In the rows, zero is written as 128.
Known rows, with every step that occurs:
vokopok, pife: [148 135 118 136 135 132 124 149 134 147 144 133 123 122 131 127 126 133
 132 132 118 141 124 131 141 125 130 126 118 129 126 135 131 129 123 136
 136 129 143 112 127 132 124 136 105 141 139 135 115 137 127 140]
velo, vizib, vokopok, pife, tirub, rokel, mekar, puruf, munok: [190 129 113 146 120  68 102 150 125 138 131 120 131 128 134 162 237 140
 123 123  83 135 168 111 131 115 169  80 129 141  90 109 127 151 122 129
 137  76 197 103  68 141 111 145  24 126 143 146 130 127 124 159]
mekar, rokel, tirub, velo, vizib, vokopok: [149 108 130 148 117 120  95 146 119 134 107 127 146 139 146 138 231 134
 129 123  97 136 153 117 125 125 150 127 140 131 102 119 124 119 139 111
 113 140 132 133  93 149 124 140  81 119 126 124 114 106 150 142]
vokopok, vizib, rokel: [122 127 116 143 131 114 117 131 121 147 135 136 129 124 121 123 177 125
 130 133  96 135 146 137 133 126 125  99 134 132 128 117 136 137 139 135
 136 127 120 134 114 142 111 126 115 121 110 136 172 133 132 150]
munok, puruf, vokopok, pife, rokel, mekar: [141 148 105 149 146  80 101 155 140 168 150 122 133 152 126 143 118 150
 139  63  82 132 127 128 134 127 130 119 174 136 153  89 141 138 119 123
 147 127 162 124 111 140 125 140  62 127 121 163  60 126 123 152]
vokopok, pife, rokel, tirub, velo, vizib, puruf: [195 119 111 143 149 146  88 157 142 143 144 129 145 132 139 120 218 149
 134  67 118 146 150 131 133 127 144 121 149 141 138 115 134 140  96  97
 136 162 124 128  96 143 136 139  19 154 113 152  91 138 158 123]
puruf, rokel, tirub, velo, vizib, vokopok: [144 104 131 136 126 128  96 147 120 129 112 128 149 143 143 143 235 140
 134 107  93 143 165 105 119 126 140 134 148 137 118 123 117 121 131  96
 140 134 114 117  95 121 128 139  83 114 121 134 126 117 154 128]
munok, puruf: [109 135 126 125 134 117 131 119 131 127 142 124 129 146 129 137 132 138
 127 103 122 114 130 133 129 132 126 136 152 126 138 130 131 124 128 132
 125 127 131 143 126 131 134 127 123 119 129 124 124 114 131 135]
mekar, rokel, tirub, velo, vokopok: [120 116 121 135 135 131  95 153 125 148 110 130 132 151 137 123 181 132
 137 129 100 117 129 122 112 129 127 111 134 130 126 134 126 115 138 115
 115 142 139 134  96 150 136 144 129 126 145 118  95 101 159 162]
munok, puruf, vokopok, pife, tirub, velo, vizib, rokel: [149 125 126 140 135 103 102 158 143 145 146 124 153 154 144 137 240 142
 135  83  85 143 163 118 153 137 151  97 141 131 143 139 136 134 103  97
 129 113 150 115  85 113 126 136  23 144 151 138 145 127 148 187]
munok, puruf, pife, tirub, velo, vokopok: [108 122 143 102 148 124 121 136 135 128 142 108 143 150 151 137 184 135
 138  74 113 111 145 105 134 126 130 112 123 126 149 147 130 123 103 104
 113 131 141 132  97 109 153 144  92 126 163 138 113 117 165 173]
pife, tirub, velo, vizib, rokel, mekar, puruf: [168 107 120 154 119  83 102 126 123 115 135 117 143 138 131 132 234 132
 139 106 105 135 173 134 129 122 155  78 129 150 128 113 148 140 109 105
 150  95 116 119  81 144 135 138  44 130 136 132 146 147 146 157]
vizib, rokel, mekar, puruf: [149 120 104 164 123  66 115 121 116 135 132 128 129 128 119 136 158 140
 131 128  96 126 147 142 135 115 136  90 145 148 135 102 146 136 133 142
 157  96 120 141 105 154 121 128  96 108 127 129 132 135 117 138]
rokel, tirub, velo, vizib: [152 109 137 127 132 146 101 142 135 119 124 126 140 132 139 118 203 136
 127 112 125 136 152 124 119 135 144 127 131 134 124 131 135 125 119 104
 111 143 104 129 100 127 137 138  91 130 120 121  99 127 160 120]
mekar, rokel, tirub, velo, vizib, vokopok, pife, puruf: [152 118 123 155 127 113  90 176 123 149 136 130 142 138 146 141 219 144
 145 102  76 154 149 127 131 125 144 127 130 138 123 119 123 123 120 122
 114 124 156 115  89 170 121 143  26 146 133 121 100 105 155 157]
vokopok, pife, tirub, mekar: [154 135 123 118 130 116 125 153 133 145 140 130 122 117 127 132 180 113
 136 113 133 159 123 127 136 130 147 109  86 130 146 124 130 147 106 122
 129 110 178 113 119 100 114 146  81 148 143 132 150 146 114 149]
vokopok, puruf: [123 126 116 130 137 118 132 132 133 145 138 129 134 130 124 137 136 133
 127 113 108 118 134 134 118 132 130 131 122 125 143 129 123 127 130 121
 111 142 125 125 123 135 140 119 130 132 120 126 128 127 129 141]
tirub, rokel, mekar, puruf, suneza, munok: [ 81 124 102 136 141  66 112 124 111 117 116 130 122 128 125 122 168 146
 124 129  96 127 126 121 114 119 143  88 167 140 149 109 137 136 131 124
 160 127 128 136  93 172 103 134 106 120 166 118 119 138 125 122]
rokel, mekar, puruf, vizib, vokopok: [134 111 128 147 110  62 124 132 121 137 117 123 117 134 137 156 183 144
 125 118 101 122 174 118 118 112 139 116 164 139 106 114 140 122 145 139
 151 123 127 134 101 151 130 124  95  94 133 132  98 130 112 144]
velo, tirub, rokel, mekar: [148 130 125 117 158  97 102 135 118 117 124 123 124 115 119 130 186 124
 129 136 119 126 129 131 125 123 144 100 152 136 122 102 143 125 120 131
 130 120 144 106  88 131 110 136 123 107 111 149  97 140 157 134]
velo, tirub, rokel: [136 130 133 112 152 120 113 129 118 109 124 129 131 121 128 131 191 119
 126 140 130 119 127 129 129 129 143 105 139 128 114 124 129 123 114 139
 122 124 139 105  98 134 105 133 130 125 125 140 125 129 153 137]
mekar, rokel, tirub, velo: [126 119 116 130 133 121  95 146 124 137 115 131 132 135 131 118 188 133
 132 124 105 140 131 128 123 132 131 115 161 133 134 125 135 120 135 120
 124 149 134 136 112 154 135 141 123 120 118 114 115 116 139 135]
mekar, rokel, puruf, pife, vokopok: [100 137 121 124 126  87 115 147 119 140 115 121 131 133 136 129 140 150
 130  86 102 138 108 103 148 125 118 103 136 135 165  97 118 142 117 122
 138 108 160 127 134 168 110 135 108 151 127 135 160 116 129 131]
velo, vizib, puruf, pife, rokel, tirub, mekar: [152 119 136 121 147 111 104 131 132 120 125 117 149 104 139 137 226 152
 125  52 134 148 141 111 143 125 158 112 129 145 171  82 118 154  99  91
 125 118 138 145 102 112 107 139  32 135 102 150 120 127 141  88]
velo, vokopok, pife, rokel, tirub: [156 131 113 152 140 154  95 156 136 165 134 130 132 139 136 133 130 130
 146  99 110 124 127 125 112 128 124 114 104 134 136 105 120 136 115 130
 116 138 148 121 105 141 128 156  80 145 124 147  96 110 143 145]
rokel, mekar, puruf: [141 125 113 147 128  78 124 128 123 130 136 123 118 132 121 135 131 140
 128 122 109 122 138 137 123 121 134 113 143 142 123 109 143 134 132 141
 149 110 123 132 113 155 132 130 115 115 127 132  86 133 120 137]
rokel, tirub, mekar: [134 121 126 121 132 113 114 138 126 135 117 128 125 115 126 126 185 124
 127 117 131 145 122 126 117 133 140 117 105 134 152 112 129 136 125 123
 121 125 137 151 118 106 116 140 123 114 116 113 115 125 122 111]
suneza, puruf, vokopok: [133 123 133 130 119 103 133 153 133 141 132 126 121 142 135 126 142 153
 120 103 100 155 131 117 124 133 127 114 138 135 143 122 127 132 118 110
 120 137 138 125 128 108 128 124 109 113 124 134  92 120 124 151]
rokel, puruf: [123 127 125 123 124 111 119 140 126 129 140 126 117 131 130 121 135 142
 122 115 126 131 130 126 127 128 115 130 137 138 145 111 127 144 130 113
 125 129 132 139 127 132 139 127 121 141 121 134 151 128 131 118]
velo, vizib, vokopok, puruf, pife, tirub, mekar, rokel: [129 121 141 123 120  78 124 140 120 137 122 118 147 113 145 170 247 130
 130  91  94 145 148 105 146 124 174 110  93 127 145  97 100 140 125  97
 102  93 181 106 100 118 107 134  55 132 134 141 174 116 130 161]
tirub, mekar, rokel: [104 132 127 126 118  94 123 132 118 132 113 134 127 123 126 138 167 126
 131 132 120 136 118 128 136 128 142 111 129 131 140 113 123 132 136 128
 125 106 154 123 125 132 102 129 130 131 158 116 162 120 122 131]
suneza, munok, puruf, vokopok: [ 85 133 134 123 129  98 129 136 128 142 122 119 148 156 134 128 151 148
 116  93 105 145 119 115 125 137 129 126 166 122 148 130 126 122 130 114
 136 137 146 161 116 131 115 121 110 115 158 122 126 104 129 141]
tirub, rokel, puruf, pife: [103 132 120 104 151  88 109 138 119 114 139 122 124 114 139 125 170 151
 121 106 112 135 131 111 146 117 122 103 148 145 156 102 130 148 119 113
 123 117 147 126 108 135 121 142 112 136 137 148 155 124 142 102]
pife, tirub: [133 129 129 122 124 136 127 127 131 127 130 121 127 127 127 127 151 114
 135 116 134 139 132 122 122 134 133 117 106 126 134 125 124 137 115 117
 130 118 160 119 121 114 138 138 103 132 110 129 167 131 121 142]
rokel, puruf, vizib, velo, tirub, mekar: [126 100 159  89 127 103 112 147 126 122 122 132 119 111 139 123 251 141
 110 111 161 139 181 114 124 132 126  97 150 139 150 102 129 132 124 108
 127 123 116 133  97  95 128 116 112 151 124 130 160 148 158 129]
vokopok, puruf, mekar, rokel, tirub, velo, vizib: [110 115 115 132 139  92  98 150 131 136 124 129 150 152 124 132 222 157
 133 104  76 128 153 124 114 141 153 119 140 126 152 119 130 119 140  79
 116 127 137 122  93 157 138 120 104 155 109 111 125 110 160 155]
rokel, mekar, puruf, vizib, velo, tirub: [138  97 140 122 132  93 114 132 128 123 127 127 120 118 130 132 212 144
 117 124 136 121 191 124 120 126 135  89 177 138 120 106 146 116 133 136
 150 115 107 118  88 139 138 118 105 121 103 136  98 152 151 153]

Rows:
[108 128 114 130 139  98 111 136 122 134 127 126 125 131 116 133 132 142
 139 121 100 141 131 121 122 124 123 125 166 139 148 104 126 130 136 113
 165 108 136 109 123 125 128 131 127 111 114 143 134 139 136 126]
puruf, rokel, mekar
[102 133 106 129 138 109 129 136 126 157 119 131 145 150 116 144 137 138
 142  93  87 128 121 117 113 136 124 118 125 124 161 126 103 128 117 118
 144 126 125 107 131 148 118 118 134 141 124 126 153 129 127 148]
pife, vokopok, puruf, rokel
[119 135 123 101 130  96 104 135 130 123 126 121 124 130 124 125 206 136
 115 113 118 137 138 106 120 133 131  84 137 138 147 109 117 160 121 108
 115 102 194 127  98 116 132 137  92 143 124 132 209 125 128 124]
pife, tirub, rokel, puruf, munok
[142 113 115 128 149 104 104 142 130 121 134 123 139 138 124 127 209 162
 132  95  99 142 154 123 134 122 138 125 190 145 142 124 130 131 121  76
 162 128 112 115  98 127 135 118  73 124 135 152 108 149 170 122]
tirub, velo, vizib, puruf, rokel, mekar
[116 117 110 133 149 109  96 150 129 159 127 124 157 166 126 136 181 143
 146  70  82 104 149 123  87 133 131 114 118 129 164 111 130 125 118  86
 116 151 122 146  85 135 160 129 110 156 127 133  78 110 166 162]
pife, rokel, tirub, velo, vokopok, puruf, mekar
[186 125 119 147 113  71 103 150 122 168 113 130 142 125 136 163 222 138
 120  87 102 141 155 116 125 118 157 101 122 142 132  93 121 153 122 153
 137 108 166 157  97 130 104 145  47 135 139 132 117 114  96 137]
vizib, vokopok, pife, rokel, tirub, mekar, puruf, munok
[117 127 113 141 131 120 105 137 125 138 115 131 126 129 125 126 158 134
 130 131 109 137 118 127 124 134 130 119 146 130 138 109 122 125 143 130
 126 126 158 132 120 152 126 143 124 116  90 115 139 107 121 130]
mekar, rokel, tirub
[120 118 115 152 123  80 109 147 119 149 117 128 148 148 128 155 220 152
 131 111  65 127 154 119 118 134 154 130 124 121 139  98 114 124 156  97
 112 111 162 131  94 151 124 124  89 128  82 116 135  92 135 155]
velo, vizib, vokopok, puruf, mekar, rokel, tirub
[117 111 161 110 122  82 133 131 127 111 114 130 124 122 137 147 240 133
 115 120 146 118 168 118 125 133 159 100 143 133 126 131 129 121 120 141
 134 105 111 112 103 130 102 115 113 135 148 119 138 133 130 151]
velo, tirub, mekar, puruf, vizib
[122 132 129 120 136 118 132 135 127 136 113 118 142 124 135 135 126 133
 132  93 117 135 113 106 142 123 129 113 110 127 149 124 124 132 102 126
 136 118 132 127 134 138 107 135 115 132 133 133 110 130 128 129]
puruf, pife, vokopok
[122 126 112 120 144  91 133 133 125 129 131 126 131 140 115 127 164 153
 126 101 112 129 133 126 137 127 132 127 147 128 153 132 130 133 127 101
 156 120 151 154 118 117 133 107 112 137 106 126 129 129 127 132]
vizib, puruf, mekar
[135  99 124 129 127 109 112 162 132 159 132 140 119 127 145 137 226 147
 124 124 126 123 180 114 112 126 133  85 110 142 132 127 132 126 131 136
 126 113 128 136  84 120 126 141  95 139 166 112  90 121 134 158]
rokel, tirub, mekar, puruf, vizib, velo, vokopok, pife
[ 85 137 134 105 135  78 124 124 125 123 131 116 134 124 135 149 199 135
 131  80 118 141 122 111 152 131 148 107 142 129 169 105 122 137 118 116
 123  84 188 125 119 117 112 144  89 123 135 126 177 114 121 150]
munok, puruf, pife, tirub, mekar, rokel
[124  99 157 106 136 143 117 134 133 122 119 133 131 114 139 126 205 133
 118 129 153 126 181 116 124 133 127 106 162 124 123 123 129 108 128 125
 130 134 112 114 104 111 132 116 119 135 103 130 138 147 160 143]
puruf, vizib, velo, tirub
[109 112 106 133 148 113 108 148 124 164 141 129 139 140 119 140 141 149
 139 119  83 114 156 123 104 122 106 108 137 137 154 104 115 125 148  97
 137 122 117 116  92 113 152 124 134 121 130 145 101 135 166 160]
vizib, velo, vokopok, puruf, rokel, mekar
[127 117 121 124 141 131 123 149 133 156 134 128 144 151 135 136 154 133
 133 113  99  98 141 130 105 127 128 123 110 126 130 153 125 117 123 105
 100 159 104 130  99 133 152 118 139 143 179 129  80 124 166 171]
tirub, velo, vokopok, puruf
[121 128 134 100 143  94 134 136 132 138 137 116 140 107 130 145 199 126
 129  83 119 144 134 113 135 130 148 108  89 129 180 110 117 144 107 100
 111 118 164 121 114  95 128 134  96 134 120 134 162 141 122 142]
vokopok, puruf, pife, tirub, mekar
[130 133 107 127 149  91 107 133 120 124 127 126 119 126 117 127 149 131
 134 133 107 129 122 132 120 118 132 102 151 142 128 105 147 134 128 126
 133 121 148 122 102 137 118 139 127 102 138 141 109 136 138 116]
tirub, rokel, mekar
[153 131 122 137 127 107 128 174 141 161 148 131 119 137 136 127 141 155
 122 106  93 167 130 121 136 130 127 112 129 135 142 128 129 134 114 119
 126 136 156 106 128 114 125 132  86 125 132 141  87 127 121 164]
suneza, puruf, vokopok, pife
[ 79 121 127 126 130 128 127 129 125 126 108 132 137 123 132 115 134 134
 122 127 123 138 119 116 123 130 132 124 142 120 157 128 119 127 129 111
 142 149 117 141 123 133 109 124 112 143 151 111 147 135 129 119]
puruf, suneza, munok
[104 120 128 126 126 119 130 136 126 125 139 131 121 140 127 132 140 156
 133 104 106 160 139 122 120 130 119 120 155 141 155 119 116 129 123 111
 144 119 130 100 135 115 129 129 117 114 124 134 157 124 133 132]
suneza, puruf, rokel
[126 128 130 118 124  67 141 131 114 131 111 121 135 123 135 149 170 138
 126  87 119 130 120 108 141 121 148  94  95 139 158 119 127 142  98 144
 145  92 127 140 126 145  92 134 109 137 171 121 113 128 111 136]
tirub, mekar, puruf, pife, vokopok
[113 116 115 119 136 101 131 137 116 149 137 127 127 124 134 126 166 143
 126  96 102 128 157 113 134 123 117  81 127 137 136 116 134 142 119 147
 145 118 111 141 118 174 112 130 116 137 119 138  96 136 129 162]
mekar, puruf, pife, vokopok, vizib, velo
[103 134 118 132 118  96 113 140 120 132 131 131 118 138 128 124 142 145
 125 124 111 134 123 128 133 129 117 123 158 135 143 105 123 139 143 118
 127 120 153 124 128 157 132 129 125 147 122 129 180 115 130 127]
mekar, rokel, puruf
[ 74 122 128 122 125 111 119 139 126 128 121 130 123 127 136 108 148 148
 116 114 121 143 122 114 124 129 119 124 147 128 172 113 117 142 132  97
 141 148 117 150 125 137 123 123 108 158 145 116 165 136 131 110]
rokel, puruf, suneza, munok
[ 90 117 118 136 146  90  93 156 124 166 122 128 153 155 130 106 252 146
 120  82  66 162 144 123 118 138 124  92 183 132 152 125 147 125 137 108
 141 166 123 187  85 142 112 127  91 101 127 121 129 109 145 165]
suneza, munok, puruf, vokopok, vizib, rokel, tirub, velo
[ 83 126 124 110 132  94 110 137 128 116 126 133 112 132 137 125 195 149
 121 118 123 125 156 115 118 127 122 101 171 141 143 112 132 135 130 113
 124 132 138 120 103 144 129 128 119 135 144 131 183 124 137 107]
tirub, rokel, puruf, vizib
[ 79 117 124 135 121 103 135 124 118 120 113 132 132 131 135 123 144 143
 118 127 117 128 133 117 122 129 138 113 149 126 149 130 121 130 129 126
 153 134 108 144 118 160 111 123 110 147 161 103 142 132 118 133]
mekar, puruf, suneza, munok
[151  94 135 138 118 124 103 156 122 130 124 128 139 144 146 139 241 158
 131  92  87 167 172 111 112 126 136 126 149 146 132 118 118 122 121  89
 130 146 116 117 100 108 134 139  66 101 118 135 118 117 158 130]
suneza, puruf, rokel, tirub, velo, vizib, vokopok
[ 91 128 113 113 135  96 108 154 115 160 135 129 122 125 132 115 173 153
 125  95  95 146 140 107 139 126  98  85 152 138 152  87 126 149 134 122
 135 122 145 137 122 176 113 134 115 150 105 146 151 128 143 151]
mekar, rokel, puruf, pife, vokopok, vizib, velo
[ 79 125 112 123 151 118 130 138 126 145 127 135 123 122 123 104 184 146
 117 110 105 144 129 123 124 130 130 120 168 121 152 131 118 140 135 104
 150 175 122 155 116 146 110 110  97 136 118 127 140 144 130 140]
vokopok, vizib, puruf, suneza, munok
[145 116 114 151 134 121 102 129 123 141 118 131 138 119 124 122 181 129
 130 122 108 140 134 131 129 127 127 103 127 137 148 109 132 131 130 129
 134 120 130 151 110 120 125 142 105 107  87 117 156 121 124 121]
vizib, rokel, tirub
[103 129 120 120 126  80 123 141 121 124 137 125 124 147 122 123 146 153
 125 105 111 131 137 120 130 131 117 127 136 134 168 110 133 142 134 100
 144 108 144 146 123 127 141 118 127 157 114 130 155 123 133 125]
rokel, puruf, mekar
[108 121 123 119 139 105 108 139 123 133 114 133 130 124 121 134 197 134
 131 112 115 153 127 115 118 134 132 119 131 139 167 110 115 136 134 115
 144 107 135 127 117 102 109 141 126 114 114 119 162 123 124 110]
puruf, rokel, tirub, mekar
[108 127 137 110 138 101 121 141 127 124 142 119 127 115 140 125 144 152
 117  97 121 140 134 110 150 121 117 123 135 140 161 104 127 143 123 108
 127 123 133 136 127 125 133 133 107 141 120 145 142 128 134 110]
rokel, puruf, pife
[110 124 125 116 124  79 130 124 118 117 127 127 128 135 122 146 205 128
 137 110 121 143 144 112 123 133 145  97 117 141 154 121 112 146 116 122
 159  76 150 106 117 119 116 137 103 129 141 122 193 129 106 151]
pife, tirub, mekar, puruf, rokel
